What can hang from each mark:
z274: z148 z945
z36: z352
z148: z274 z945
z352: z36 z207 z300 z945
z134: z352
z605: z945
z945: z148 z274 z352 z605
z300: z352

Each row was made from one small tree. The marks that hang from a mark follow it in brackets, in the order of their numbers. Every link used is in the known rows. Write each row's tree.
Known rows:
z945{z148 z274 z352 z605}: [-1.15  0.93 -0.67 -0.05 -0.38 -0.57  1.78  1.57 -3.66  1.11  2.13  0.56
 -0.11  1.88 -0.59  0.49 -0.87  0.12  0.19  2.02 -1.17]
z945{z148 z274 z352{z300} z605}: [-0.76  0.39 -0.53 -0.42 -0.32  0.02  1.78  1.56 -4.55  0.93  2.18  0.59
 -0.10  1.75 -0.60  0.12 -1.38 -0.15  0.04  1.80 -1.08]
z148{z945{z352}}: [-0.67  0.32 -0.32 -0.87 -1.02 -0.66  1.06 -0.28 -1.56  1.02  1.01  0.90
 -0.21  0.52 -0.07  0.81  0.69  0.01 -0.11  1.26 -0.88]
z148{z274 z945{z605}}: [-1.50  0.86 -0.61 -1.24 -0.29 -0.46  1.60 -0.29 -1.98  1.24  1.37  0.73
 -0.08  1.67 -0.22 -0.59  0.73 -0.08  0.51  1.18 -0.67]
z352{z207 z300}: [-0.09  0.08 -0.01 -0.32 -0.03 -0.56  0.17  0.05 -1.74  0.92  0.62  1.29
 -0.69 -0.09 -0.75 -0.44  0.22 -0.10  0.07  1.23 -0.25]
z36{z352{z207 z945}}: [ 0.26 -0.21  0.36  0.40 -0.04 -1.12  0.25 -0.25 -2.89  1.33  0.43  1.47
 -0.85 -0.51 -0.54 -0.27  1.64 -0.23  0.58  1.86 -0.05]
z352{z207 z945{z148{z274} z605}}: [-1.01  0.54  0.04 -0.04  0.84 -1.28  1.72  0.19 -4.53  1.61  1.07  1.15
 -0.55  0.86 -0.48 -0.33  0.36 -1.01  0.86  1.36 -0.70]
z352{z36 z300 z945{z274}}: [ 0.59  0.47  0.09  0.34 -0.21 -1.48  0.45  0.18 -4.21  1.00  1.58  1.11
 -1.15  0.08 -0.76 -0.35  0.13 -1.14  1.07  1.28 -0.28]
z274{z148 z945{z352{z300} z605}}: [-2.19  0.44 -0.50 -1.12  0.48 -1.43  1.78  0.63 -1.15  1.18  2.31  0.81
 -0.67  0.19 -0.23  0.01 -0.54  1.07 -0.84  1.53 -1.42]
z605{z945{z148 z352}}: [-0.44  0.25 -0.32 -0.27 -0.51 -0.39  0.14  0.31 -2.52  0.97  0.61  0.77
 -0.58  0.09 -0.36  0.61 -0.04 -0.42 -0.02  1.55 -1.10]
z274{z945{z148 z605}}: [-1.46  1.34 -0.72 -0.84  0.33 -0.82  0.87  0.65 -1.17  1.05  1.97  0.69
 -0.35  0.38 -0.51 -0.05 -0.18  0.33 -0.40  1.88 -1.09]
z352{z36 z300 z945{z274{z148} z605}}: [-0.77  0.96 -0.09  0.29  0.36 -2.59  1.82  0.38 -4.71  1.45  1.90  0.88
 -1.16  1.00 -0.59 -0.63 -0.27 -0.62  0.60  1.66 -0.83]
z945{z148{z274} z605}: [-1.07  0.82 -0.71 -0.63  0.40  0.11  1.29  0.05 -2.70  1.05  1.87  0.61
  0.13  1.34 -0.54 -0.28 -0.10 -0.24  0.13  1.49 -0.91]
z134{z352{z36 z207 z300}}: [-0.51  0.25  0.22  0.00  0.09 -1.54  1.40 -0.15 -1.03  0.61  0.94  1.02
 -1.32 -0.04 -0.78  0.03  0.08 -0.38  0.50  0.71  0.18]
z148{z274{z945}}: [-1.05  0.98 -0.60 -1.13  0.62 -0.52  0.00 -0.15  0.52  0.84  1.70  0.96
 -0.84 -0.02 -0.55 -0.43  0.71  0.44  0.37  1.09 -0.80]
z300{z352{z207 z945}}: [ 0.21  0.60  0.21  0.16 -0.02 -1.36  0.80 -0.55 -1.79  1.38  0.26  1.20
 -0.87 -0.87 -0.88  0.04  1.35 -1.14  0.99  0.89  0.35]
z605{z945{z352}}: [-0.93 -0.01 -0.30 -0.11 -0.79 -0.83 -0.08  0.18 -1.08  1.02  0.42  0.88
 -0.57 -0.05 -0.47  0.54  0.37  0.11  0.37  1.31 -0.62]
z274{z148{z945{z352}}}: [-0.96  0.91 -0.37 -1.01 -0.47 -1.48  1.54 -0.52 -1.42  1.26  0.98  0.83
 -0.55  0.73  0.08  0.64  0.71  0.35 -0.71  1.43 -1.60]
z945{z274 z352{z36} z605}: [-1.57  0.55 -0.44  0.53 -0.57 -1.73  1.64  1.42 -2.99  1.12  2.83  0.69
 -0.66  1.51 -0.59  0.64 -0.37 -0.13  0.72  1.86 -0.54]
z605{z945}: [-0.50  0.65 -0.42 -0.13 -0.59 -0.79 -0.63 -0.26 -0.56  0.94 -0.03  0.88
 -0.64 -0.05 -0.70 -0.21  0.66  0.09  0.46  1.33 -0.51]
z36{z352{z207 z300 z945}}: [ 0.73 -0.74  0.47 -0.04  0.01 -0.45  0.25 -0.26 -3.84  1.20  0.51  1.51
 -0.86 -0.78 -0.57 -0.68  1.14 -0.44  0.41  1.60  0.09]
z274{z148 z945{z352{z36} z605}}: [-2.61  0.94 -0.42 -0.34  0.53 -2.80  1.87  0.65 -0.81  1.32  3.03  0.76
 -1.21  0.18 -0.10  0.63 -0.04  0.59 -0.45  1.83 -1.24]

Write each row's tree:
[-0.24  0.09 -0.04  0.09 -0.63 -1.24  0.23  1.21 -3.47  0.90  1.45  0.86
 -1.49  0.57 -0.52 -0.10 -0.47 -0.77  1.12  1.39 -0.52]
z605{z945{z274 z352{z36 z300}}}
[-1.17  0.88 -0.46  0.38 -0.27 -1.35  1.83  1.59 -4.26  1.09  3.02  0.57
 -0.64  1.66 -0.47  0.71 -0.86 -0.63  0.42  2.11 -0.97]
z945{z148 z274 z352{z36} z605}
[-1.64  0.14  0.15 -0.52  0.68 -1.63  1.78  1.57 -3.73  1.22  2.82  1.08
 -1.41 -0.06 -0.14  0.25 -0.87 -0.74 -0.03  1.76 -0.75]
z274{z945{z148 z352{z36 z207 z300} z605}}
[-1.38  0.44 -0.46 -1.06  0.40 -0.54  0.58  0.27  0.05  0.88  2.08  0.95
 -0.80 -0.06 -0.27  0.36  0.42  0.55  0.25  1.07 -0.96]
z148{z274{z945{z352}}}
[-2.16  0.69 -0.20 -0.58  0.48 -1.46  1.64  1.56 -2.08  1.36  1.96  1.00
 -0.86  0.45 -0.27  0.52 -0.36  0.21 -0.14  1.90 -1.07]
z274{z945{z148 z352{z207} z605}}
[-1.00  0.91  0.29  0.55  0.69 -3.30  2.06  0.92 -5.12  1.73  1.54  1.20
 -1.70  1.08 -0.60 -0.82 -0.18 -0.88  0.88  1.72 -0.69]
z352{z36 z207 z300 z945{z274{z148} z605}}
[-2.43  0.44 -0.11 -0.92  0.82 -2.04  2.02  1.12 -1.54  1.48  1.79  1.11
 -1.22  0.32 -0.24 -0.17 -0.48  0.82 -0.52  1.57 -1.27]
z274{z148 z945{z352{z207 z300} z605}}
[-2.16 -0.26  0.14 -0.71  0.93 -1.70  1.85  1.28 -2.64  1.24  2.99  1.20
 -1.59  0.21 -0.18 -0.26 -0.33 -0.38  0.77  1.17 -0.38]
z148{z274{z945{z352{z36 z207 z300} z605}}}
[-0.74  0.63  0.23  0.30  0.00 -2.09  1.54 -0.57 -0.83  1.04 -0.36  1.17
 -0.87 -0.16 -0.81  0.43  0.90 -0.05  0.78  0.66  0.02]
z134{z352{z207 z945}}
[-0.84  0.55  0.29  0.21  0.32 -2.73  0.97  1.44 -3.65  1.38  1.03  1.12
 -2.30  0.87 -0.41 -0.46 -0.31 -0.73  0.85  1.63 -1.10]
z605{z945{z274{z148} z352{z36 z207 z300}}}
[-0.48  1.28 -0.42  0.21 -0.10 -1.19  1.37  0.72 -4.60  1.36  1.28  0.76
 -0.25  1.36 -0.71 -0.11 -0.23 -0.56  0.72  1.85 -0.92]
z352{z945{z148 z274 z605}}
[ 0.18  0.21  0.23  0.04  0.29 -0.54  1.54  1.34 -6.70  1.43  1.28  1.13
 -0.91  1.23 -0.64 -1.12  0.00 -0.75  0.75  2.29 -0.45]
z36{z352{z207 z300 z945{z148 z274 z605}}}
[-0.81  0.60 -0.13  0.30 -0.33 -1.52  0.88  1.50 -2.02  1.15  1.05  1.13
 -0.97  1.16 -0.73  0.42  0.10  0.10  0.76  1.65 -0.71]
z945{z274 z352{z207}}
[-1.89  0.58 -0.27  0.39 -0.36 -1.72  1.78  1.93 -2.64  1.39  1.56  0.99
 -0.65  1.87 -0.69  0.29 -0.30  0.29  0.77  1.84 -0.61]
z945{z274 z352{z207} z605}
[-2.89  0.84 -0.03 -0.08  0.89 -3.47  2.04  1.10 -1.22  1.62  2.64  1.08
 -1.73  0.29 -0.10  0.40  0.11  0.34 -0.11  1.90 -1.14]
z274{z148 z945{z352{z36 z207} z605}}
[-0.01 -0.34  0.32  0.01  0.15 -0.95  1.06  0.58 -4.31  0.96  2.01  1.20
 -1.15 -0.20 -0.31  0.60 -0.48 -1.31 -0.09  1.52 -0.65]
z945{z148 z352{z36 z207 z300}}
[-0.86  0.61  0.07  0.34  0.27 -1.67  1.45  0.29 -4.32  1.57  0.68  1.18
 -0.43  0.42 -0.55  0.07  0.26 -0.79  0.41  1.71 -0.60]
z352{z207 z945{z148 z605}}
[-1.68  1.40 -0.62 -1.01 -0.25 -1.71  1.85 -0.43 -1.49  1.44  0.91  0.66
 -0.25  1.47 -0.14 -0.27  0.66  0.46 -0.54  1.65 -1.31]
z274{z148{z945{z605}}}
[-1.89  1.65  0.14  0.87  0.70 -4.16  3.22  0.65 -2.73  1.57  1.06  0.82
 -1.74  1.61 -0.71 -0.09  0.21 -0.22  1.20  1.35 -0.58]
z134{z352{z36 z207 z945{z274{z148} z605}}}
[-1.87  0.91 -0.17 -0.42 -0.73 -1.82  2.33  1.69 -3.32  1.61  1.23  0.97
 -0.80  2.37 -0.27  0.05  0.04 -0.10  0.89  1.78 -0.78]
z148{z945{z274 z352{z207} z605}}
[-0.16  0.11 -0.19  0.00 -0.09 -0.24  1.13 -0.16 -4.53  1.26  1.45  0.85
  0.00  0.27 -0.43 -0.11  0.76 -0.26 -0.04  2.22 -0.53]
z36{z352{z945{z148 z605}}}
[-2.04  0.74 -0.28 -0.53 -0.34 -2.38  2.57 -0.01 -2.72  1.48  2.26  0.69
 -0.75  1.21  0.21  0.68  0.35 -0.16 -0.38  1.71 -1.29]
z274{z148{z945{z352{z36} z605}}}
[-0.47 -0.51 -0.14 -0.50 -0.74 -0.18 -0.06  0.22 -2.05  0.85  0.44  0.94
 -0.59 -0.22 -0.47  0.05 -0.18 -0.08  0.23  1.08 -0.50]
z605{z945{z352{z300}}}
[-0.11  1.26  0.04  0.13  0.43 -2.57  2.06 -0.31 -2.66  0.90  1.10  0.74
 -1.58  0.57 -0.72 -0.23 -0.05 -0.34  0.73  0.88 -0.71]
z134{z352{z36 z300 z945{z274{z148}}}}
[-0.16 -0.57 -0.06 -0.08 -0.48 -0.68  0.62  0.01 -2.54  0.72  2.29  1.02
 -0.65 -0.49 -0.41  0.72 -0.16 -0.48 -0.04  1.19 -0.38]
z945{z352{z36 z300}}
[-0.38  0.23 -0.46 -0.65  0.21  0.33  0.91 -0.05 -2.55  0.83  1.89  0.78
 -0.15  0.54 -0.31  0.63 -0.03 -0.37 -0.03  1.24 -1.16]
z945{z148{z274} z352}
[-0.22  1.60 -0.33  0.18  0.18 -2.29  0.82 -0.11 -2.42  1.35  0.64  0.96
 -0.89  0.78 -0.71 -0.29  0.63  0.12  0.38  1.57 -1.30]
z352{z945{z274{z148}}}
